Each row comes from the steps of one path. Every step used is in the known rows, and no mark comes twice. Write the path behind each row, first mark first.
(in the rows, 128 means zero)
Known rows:
sadop > nagotol > mino > bozat: [135 127 160 112 169  94 133 162 117 100 128 114 160  98 167  98 147 105
 121 150  82 133]
mino > nagotol > sadop > bozat: [130 133 154 139 137 102 128 131 114  88 148  95 140  97 158 117 166 135
 122 103 146 155]
nagotol > mino > bozat > lamale > mise > sadop: [130 126 128 136 118 103 110 150 136  98 148 116 145 101 136 110 145 114
 131 112  65 125]
mino > nagotol > lamale > sadop > bozat > mise: [136 137 163 134 121 117 142 122 131 114 163  78 138  96 142 116 158 145
 164  98 113 148]
mise > sadop: [137 131 157 122 150 116 112 132 131  96 133 105 157  94 151 127 152 119
 151  93  75 133]
mise > sadop > nagotol: [130 132 157 110 168 115 138 142 120 112 120 107 160  96 162 109 148 116
 131  95  91 124]
sadop > bozat: [141 122 165 129 139 110 136 129 124  90 147 106 155  98 138 133 149 113
 160 125  97 138]
mino > bozat > nagotol > lamale: [137 132 188 119 131 107 101 149 125  81 145  92 164  99 178 102 163 114
 136 144  68 150]
nagotol > lamale > sadop > bozat > mise: [135 129 154 120 123 116 137 119 134 109 163  85 160  98 136 133 157 156
 185 109  78 143]
lamale > sadop > bozat: [138 120 167 132 134 112 149 123 145  95 152 100 148  98 110 132 147 128
 177 116  69 146]
mino > bozat: [139 125 173 133 147 102 118 146 124  83 134 106 138  95 171 122 147 105
 145 146  82 146]
mino > nagotol > mise > sadop > bozat > lamale: [133 135 168 151 115 122 169 117 109 118 145  92 120  98 130 117 149  99
 152  73 151 131]
lamale > mise > nagotol > sadop > bozat: [123 120 121 115 119  95 107 135 129  76 164 117 167 107 151 121 172 134
 143 118  78 132]
lamale > mise > sadop > nagotol > mino: [129 125 132 102 157 104 125 159 126 110 135 121 167  99 149  92 156 128
 138  92  78 119]
nagotol > mise: [143 128 176 119 149 110 144 133 109  89 143 101 132  94 174 139 163 119
 189 113 105 146]
bozat > mise > sadop > nagotol: [131 131 145 106 163 125 126 140 124 125 125  97 163 100 173 119 140 126
 146  90  75 118]
mino > nagotol > sadop > bozat > lamale > mise: [126 131 131 155 105 109 132 131 121  89 166 101 122 101 152 121 163 134
 126  99 156 146]
nagotol > mino > bozat > mise > sadop: [135 128 139 117 147 107  98 148 132 110 134 100 167 100 157 116 141 121
 140 112  35 129]
nagotol > mise > sadop > bozat > lamale: [132 126 157 137 118 119 165 114 113 110 145  97 143 100 124 136 149 109
 174  85 110 125]
lamale > mise > nagotol: [137 124 140 115 131 106  99 142 138  80 159 122 151 104 164 127 163 112
 162 125  54 125]
mino > bozat > mise: [139 126 162 129 143 112 110 145 124  96 140  97 142  99 183 130 136 119
 159 141  65 141]
sadop > nagotol > mino > bozat > mise: [135 127 148 108 163 104 126 160 119 112 132 104 163 102 179 108 138 114
 131 148  65 129]
sadop > nagotol > lamale > mise: [131 130 148 107 146 103 137 153 106  99 147 109 150  94 189  99 171 139
 153 118 134 133]
sadop > bozat > mise > nagotol: [137 124 141 115 129 116 111 124 136  99 156 105 172 109 149 143 145 107
 162 129  41 117]
mise > nagotol: [139 133 149 113 148 109  99 132 135  79 149 114 162 103 163 140 159  98
 152 127  46 128]
nagotol > mise > sadop: [137 130 168 116 148 113 141 130 113 100 134 100 141  94 159 127 161 121
 177  78  93 135]

Which path is each row?
[139 131 149 105 175 104 134 151 121 100 135 114 170  97 160 120 156 118
 137 126  82 133]  sadop > nagotol > mino
[128 128 151 109 169  96 130 160 120 110 117 111 169  98 154  87 143 106
 108 118  70 125]  mise > sadop > nagotol > mino > bozat
[134 122 134 114 131  87  89 159 138  75 155 127 160 106 157 104 158 100
 139 150  33 127]  lamale > mise > nagotol > mino > bozat
[127 131 119 118 139 113 133 148 133 114 143 118 161 102 137 110 149 117
 132  90  87 114]  bozat > lamale > mise > sadop > nagotol > mino
[127 125 145 112 152 113 135 152 123 111 129 114 148  97 162  96 151 125
 142  90  99 121]  lamale > mise > sadop > nagotol
[133 129 163 114 147 114  92 138 137  75 151  94 171 103 170 132 168 144
 137 112  59 155]  bozat > nagotol > sadop
[137 127 175 109 165 110 168 141 101 103 131 103 138  95 182 120 157 115
 176 114 122 136]  sadop > nagotol > mise
[128 141 142  99 155 119 128 138 110 127 133  90 173  97 185 108 156 140
 145  89  97 120]  bozat > mise > sadop > nagotol > lamale
[130 135 132 107 150 100  89 131 131  72 152 110 168 103 178 143 174 128
 133 116  57 140]  mise > nagotol > sadop
[134 126 180 112 162 114 182 133 122 109 137  95 130  97 158 121 155 127
 189 102  97 143]  lamale > sadop > nagotol > mise
[138 131 149 117 130 103 113 144 115  82 160 108 147  93 177 118 176 145
 171 119 115 143]  nagotol > lamale > mise
[130 136 149 111 125 106 107 133 141  97 159  91 157 104 169 120 157 126
 158 135  21 134]  mino > bozat > mise > nagotol > lamale > sadop
[133 129 146 141 119 123 140 117 133 107 145 104 157 100 115 138 141 107
 146  95  88 123]  mise > sadop > bozat > lamale
[127 135 141 124 150 106 141 148 125 114 127 110 163 101 146 104 138  97
 104 119  75 118]  mise > sadop > nagotol > mino > bozat > lamale
[136 139 151 108 135 106 111 124 143  88 163 100 164 100 152 131 175 127
 162 115  45 137]  mise > nagotol > lamale > sadop
[128 134 152 134 112 105 128 138 112 106 151 100 141  94 144  79 170 131
 134  82 156 135]  mino > nagotol > lamale > mise > sadop > bozat
[130 133 143 135 133 111 117 129 116 102 154  85 145 101 170 126 158 145
 136 101 130 151]  mino > nagotol > sadop > bozat > mise
[134 133 138 130 127 103 113 131 161  88 160 110 156 108 124 136 146  92
 136 139   4 129]  mise > nagotol > mino > bozat > lamale > sadop
[138 128 167 113 119 114  96 148 130  80 164 100 162 100 170 106 174 137
 163 121  78 143]  bozat > nagotol > lamale > mise
[134 134 154 131 145 125 161 126 146 109 145  99 137  99 141 137 141 116
 154 112  82 134]  bozat > lamale > sadop > nagotol
[138 142 135 101 135 113  91 130 123  97 161  99 174 102 186 141 168 125
 163 123  54 125]  bozat > mise > nagotol > lamale
[132 141 152 129 126 107 111 144 115  99 149 100 133  91 172  87 176 137
 136  77 140 138]  mino > nagotol > lamale > mise > sadop
[135 119 141 147 104 115 142 131 132  90 164 112 136 101 127 137 147 115
 167 122 107 130]  sadop > bozat > lamale > mise
[139 128 151 145 121 119 147 119 129  94 155 105 148 100 125 148 144 103
 154 126 101 132]  sadop > bozat > lamale
[128 141 155 100 161 110 137 140 109 114 126 100 170  92 174  97 166 127
 131  94 112 126]  mise > sadop > nagotol > lamale
[140 131 139 110 142 119  92 131 136  95 154 105 164 106 174 152 149 115
 166 124  29 121]  bozat > mise > nagotol
[140 134 154 144 130 125 140 118 155  93 159  97 133  99 130 160 146 120
 173 110  60 144]  bozat > lamale > sadop
[139 145 172 133 137 111 129 129 132  97 156  86 129  91 159 115 172 136
 153  98 118 158]  mino > nagotol > lamale > sadop
[143 120 169 116 136 112 109 140 143  87 155 105 189 106 117 118 153 114
 146 128  38 137]  sadop > bozat > nagotol > mino
[133 121 176 120 128 123 116 131 141 101 141  97 181 104 117 105 146 114
 140  97  49 130]  mise > sadop > bozat > nagotol
[143 132 125 102 148 111  81 138 141  96 160 111 182 107 160 147 155 113
 158 127  10 120]  bozat > mise > nagotol > mino
[141 146 169 131 142 108 117 136 110  93 149  93 135  89 183 114 175 125
 137 113 143 151]  mino > nagotol > lamale
[143 133 136 105 153 101  93 139 138  83 153 122 180 103 150 137 165 103
 143 130  23 126]  mise > nagotol > mino
[127 125 143 118 116 103 128 136 117  99 150 107 163  95 139  96 169 142
 154  90 119 128]  nagotol > lamale > mise > sadop > bozat
